Every row comes from one small tree of marks. The marks that hang from a mark follow it in brackets, in alphabetical order. Every link used is in the known rows. Which tree was each row made from?
Known rows:
V(P(G(B) S) U): [ 0.40 -0.55  0.58 -0.75  0.83 -0.42 -1.70 -1.36 -1.88 -0.06  5.30 -0.71
  0.43 -0.64  0.15  0.99  0.40  2.34  0.68 -0.03]
W(P(G S(U) V)): [ 1.07  0.86 -0.19  1.61 -1.14 -0.27 -3.14 -0.75  0.93  0.28  0.87  0.18
  0.17 -2.21 -0.38 -2.20 -1.30  3.21  1.67 -0.50]
P(G S(U) V): [ 1.46  0.77 -0.10  2.26 -0.75 -0.55 -1.76 -1.16  0.59  0.45  0.95 -1.32
  0.25 -2.27 -0.73 -1.47 -1.45  3.01  1.65 -0.23]
P(G(B(W))): [ 1.16 -1.03 -0.35  1.36  0.16 -0.98 -0.50 -0.99 -0.21 -0.67 -0.14 -1.22
  0.68 -0.91 -0.46  0.71 -0.80  1.94 -0.39  0.51]
P(G(B) S V(U)): [ 2.29 -0.81  0.00  1.60 -0.21 -0.61 -0.72 -1.59 -1.06  0.52  3.72 -2.04
  0.60 -1.73  0.23 -0.05  0.24  3.05  0.90 -0.56]
G(B P(S)): [ 0.10 -2.35 -0.29  0.69  0.58 -0.37  1.50 -0.77  1.11 -0.43  2.23 -0.49
  0.45 -0.23 -0.97  1.38  0.73  0.93 -1.14 -0.76]
B(W(P)): [ 1.48 -0.37  0.56  0.31  0.49 -0.74 -2.89 -0.45  1.03 -0.86  0.61  1.29
  0.55 -0.22 -0.12 -1.05 -2.92  2.52 -0.30  0.44]
D(A): [ 1.12 -0.74  0.11  0.61 -0.23 -0.63 -0.36 -0.77  1.12 -0.67 -0.38  0.27
  0.55  0.94 -0.19  1.48 -0.94  0.51  0.26 -0.53]
V(P(G) U): [ 0.52  0.80  0.87 -0.72  0.72 -0.52 -2.74 -0.94 -2.30 -0.25  2.97  0.02
  0.19 -0.32  0.02  0.54  0.58  1.47  0.65  0.48]
V(P(S) U): [ 0.71  0.00  1.39 -1.25  1.41 -0.46 -2.59 -1.10 -1.02 -0.17  6.05  0.36
  0.26  0.07  0.06  0.12 -1.09  2.17  0.68  0.00]
G(B(W)): [ 2.24 -2.02  0.44  0.45  0.95 -0.97 -0.43 -0.64  0.86 -0.92  0.64 -0.03
  0.54 -0.15 -0.33  1.12 -1.25  1.67 -1.06  0.40]
W(P(G S V(U))): [ 1.38  0.60  0.14  1.26 -0.64 -0.34 -2.96 -1.24 -0.66  0.48  3.16 -0.44
  0.58 -1.68  0.51 -2.03 -0.99  3.56  1.39 -0.63]
D(A J): [ 1.47 -0.53 -0.96  1.06 -1.21 -0.45  0.21 -0.92  0.60 -0.62 -0.61  0.11
  1.12 -1.05 -0.18  2.02 -1.22  0.43  0.05 -1.21]
B(A W): [ 2.28 -0.37  0.06  0.90  1.22 -1.06 -1.71 -1.62 -0.80 -0.67  0.11 -0.22
  0.85  0.70 -0.80  0.03 -3.04  1.47  0.54  1.97]
V(P(G S) U): [-0.08  0.81  0.62 -0.46  0.79 -0.48 -2.69 -1.41 -2.01  0.06  5.18 -0.72
  0.43 -0.66 -0.05 -0.11 -0.80  2.53  1.15  0.08]
V(P): [ 1.20 -0.72  1.13 -0.85  1.25 -0.57 -1.51 -0.47 -0.05 -0.56  1.82  1.01
  0.21  0.05 -0.43  0.71  0.06  0.80 -0.14  0.44]
G(P(V(U))): [ 2.27 -0.31  0.52  0.48  0.48 -0.42 -0.50 -0.61 -0.23  0.15  1.55  0.04
  0.06 -0.10 -0.50  0.47  1.19  1.41 -0.46 -0.37]
W(P(G S V)): [ 1.26  0.09 -0.37  1.89 -0.81 -0.36 -2.14 -1.11  0.33  0.42  1.76 -0.68
  0.77 -1.95  0.00 -2.01 -1.09  3.12  1.23 -0.66]
G(B(A W) P(S)): [ 1.33 -2.01 -0.86  0.59  1.15 -0.58  0.65 -1.94 -0.17 -0.44  2.26 -0.92
  0.94  0.85 -1.51  1.63 -1.45  2.04 -0.11  0.91]
W(P(S V(U))): [ 2.22 -0.16  0.94  0.57  0.05 -0.35 -2.92 -0.84  0.36  0.20  3.94  0.69
  0.41 -1.15  0.58 -1.82 -1.32  3.07  0.84 -0.59]

Write each row's tree:
[ 4.23 -1.92 -0.21  0.48  0.58 -0.73 -1.35 -1.36 -0.22 -0.52  0.02  0.73
  0.72  0.22 -0.22  0.45 -0.94  2.39  0.30  1.24] : G(B(A W(P(V))))
[ 2.46  0.00  0.77  1.45 -0.12 -0.53 -1.65 -0.78  1.63  0.20  1.75 -0.15
  0.07 -1.51 -0.67 -1.26 -1.89  2.61  1.12 -0.35] : P(S(U) V)
[ 0.74  0.39 -0.93  1.44  0.19 -0.70 -2.92 -2.06 -1.12 -0.22  1.41 -0.61
  1.09 -0.22 -0.65 -1.45 -3.91  3.12  1.63  1.35] : B(A W(P(G S)))
[ 0.47  0.07  1.09 -0.75  0.75 -0.42 -2.39 -0.57  0.77 -0.32  3.41  1.07
  0.01 -0.47 -0.75 -0.04 -1.49  1.87  0.94  0.17] : V(P(S(U)))
[ 1.44 -0.18  0.08  1.23 -0.13 -0.22 -0.54 -0.69  1.60  0.22  1.43 -0.03
 -0.03 -0.79 -1.39 -0.23 -0.46  2.20  0.43 -0.65] : G(P(S(U) V))
[ 0.00 -1.02 -0.84  1.35 -0.40 -0.52 -1.22 -1.56 -0.74 -0.27  1.25 -0.30
  0.77 -0.89 -0.07 -0.69 -0.50  1.55  0.81  0.31] : W(P(G(B(A)) S))
[-0.84  0.94 -0.16  1.80 -0.66 -0.67 -1.85 -0.89  0.47 -0.15  0.98 -0.91
  0.20 -1.71 -0.84 -1.41 -1.91  1.87  1.07 -0.16] : P(G S(U))
[ 2.00 -1.75 -0.13  0.84 -0.10 -0.27  0.75 -0.61  1.74  0.12  1.45  0.06
 -0.01 -0.77 -1.19  1.05  0.94  2.01 -0.09 -0.88] : G(B P(S(U) V))
[-0.88  0.18 -0.32  1.49 -0.61 -0.44 -2.31 -0.90  0.28 -0.19  1.81 -0.25
  0.68 -1.54 -0.06 -1.87 -1.55  2.09  0.69 -0.42] : W(P(G S))
[ 1.76  0.62  0.18  1.87 -0.24 -0.60 -1.79 -1.66 -1.22  0.64  3.70 -2.14
  0.64 -1.83  0.07 -1.26 -1.16  3.24  1.41 -0.40] : P(G S V(U))
[-0.33 -1.05 -0.39  1.19 -0.54 -0.45 -1.27 -0.88  0.40 -0.30  1.66 -0.22
  0.72 -1.59  0.07 -0.88 -0.41  1.98  0.09 -0.70] : W(P(G(B) S))
[ 2.24 -1.35 -0.40  2.29 -0.31 -0.64  0.42 -1.49  0.02  0.48  1.83 -2.35
  0.83 -2.07 -0.42 -0.02  0.13  2.85  0.64 -0.50] : P(G(B) S V)
[ 2.13 -0.22 -0.05  0.34  0.81 -0.83 -2.91 -1.28 -0.51 -0.77  0.07  1.07
  0.68  0.74 -0.38 -0.77 -3.04  1.90  0.63  1.66] : B(A W(P))
[ 2.02 -0.57 -0.25  1.91 -0.85 -0.53 -0.52 -1.12  0.62  0.35  1.09 -1.32
  0.22 -2.23 -0.62 -0.26 -0.17  2.95  1.13 -0.45] : P(G(B) S(U) V)
[ 0.04 -0.49  0.21 -0.22  0.24 -0.40 -1.60 -0.93 -0.05 -0.21  2.55 -0.02
  0.05 -1.18 -0.81  0.84  0.09  2.08  0.96  0.11] : V(P(G(B) S(U)))
[ 1.63 -1.01 -0.88  1.39  0.44 -1.01 -0.46 -1.70 -1.53 -0.63 -0.59 -1.25
  0.81 -0.22 -0.66  0.87 -0.95  1.42  0.29  1.46] : P(G(B(A W)))
[ 0.86 -2.08 -0.30  0.63  0.93 -0.50  0.76 -1.12  1.26 -0.48  2.67 -0.73
  0.76  0.05 -1.16  1.45 -1.42  2.48 -0.95 -0.31] : G(B(W) P(S))
[ 2.13 -0.69  0.46  1.22 -0.18 -0.36 -2.10 -0.78  1.32  0.14  2.39  0.45
  0.57 -1.43  0.07 -1.90 -1.56  2.85  0.62 -0.63] : W(P(S V))
[ 1.86  0.21 -0.14  1.62 -0.79 -0.45 -2.31 -0.61  0.00  0.05 -0.55  0.19
  0.46 -1.60 -0.03 -1.46  0.25  2.16  0.62 -0.25] : W(P(G V))
[ 1.69 -0.37  0.35  0.82  0.44 -0.28 -0.52 -1.14  0.02  0.40  3.65 -0.74
  0.39 -0.46 -0.62 -0.07 -0.17  2.47  0.14 -0.62] : G(P(S V(U)))
[ 3.72 -0.54  0.05  1.15  0.05 -0.85 -1.28 -1.30 -1.32  0.08  1.43 -1.48
  0.55 -1.15  0.06  0.57 -0.16  3.39  0.38  0.29] : P(G(B(W)) V(U))
[ 2.56 -1.79 -0.20  0.09  0.73 -0.81 -1.51 -1.21 -0.23 -1.00  0.06  0.99
  0.61  0.54 -0.18  0.49 -1.31  1.55 -0.14  1.39] : G(B(A W(P)))
[-0.39 -0.46 -0.21  1.45 -0.55 -0.66 -0.88 -0.87  0.61 -0.32  0.83 -0.88
  0.13 -1.74 -0.61 -0.18 -0.55  1.70  0.50 -0.38] : P(G(B) S(U))
[-0.18  0.09  0.14  0.30  0.52 -0.43 -1.56 -1.35 -0.79  0.00  3.38 -1.01
  0.65 -0.99 -0.67  0.02 -0.97  2.12  1.01  0.22] : V(P(G S))
[ 2.77 -0.14  1.02  0.17  0.00 -0.46 -2.98 -0.36  0.10 -0.15  1.71  1.58
  0.14 -0.71  0.68 -1.35  0.02  2.16  0.23 -0.47] : W(P(V(U)))
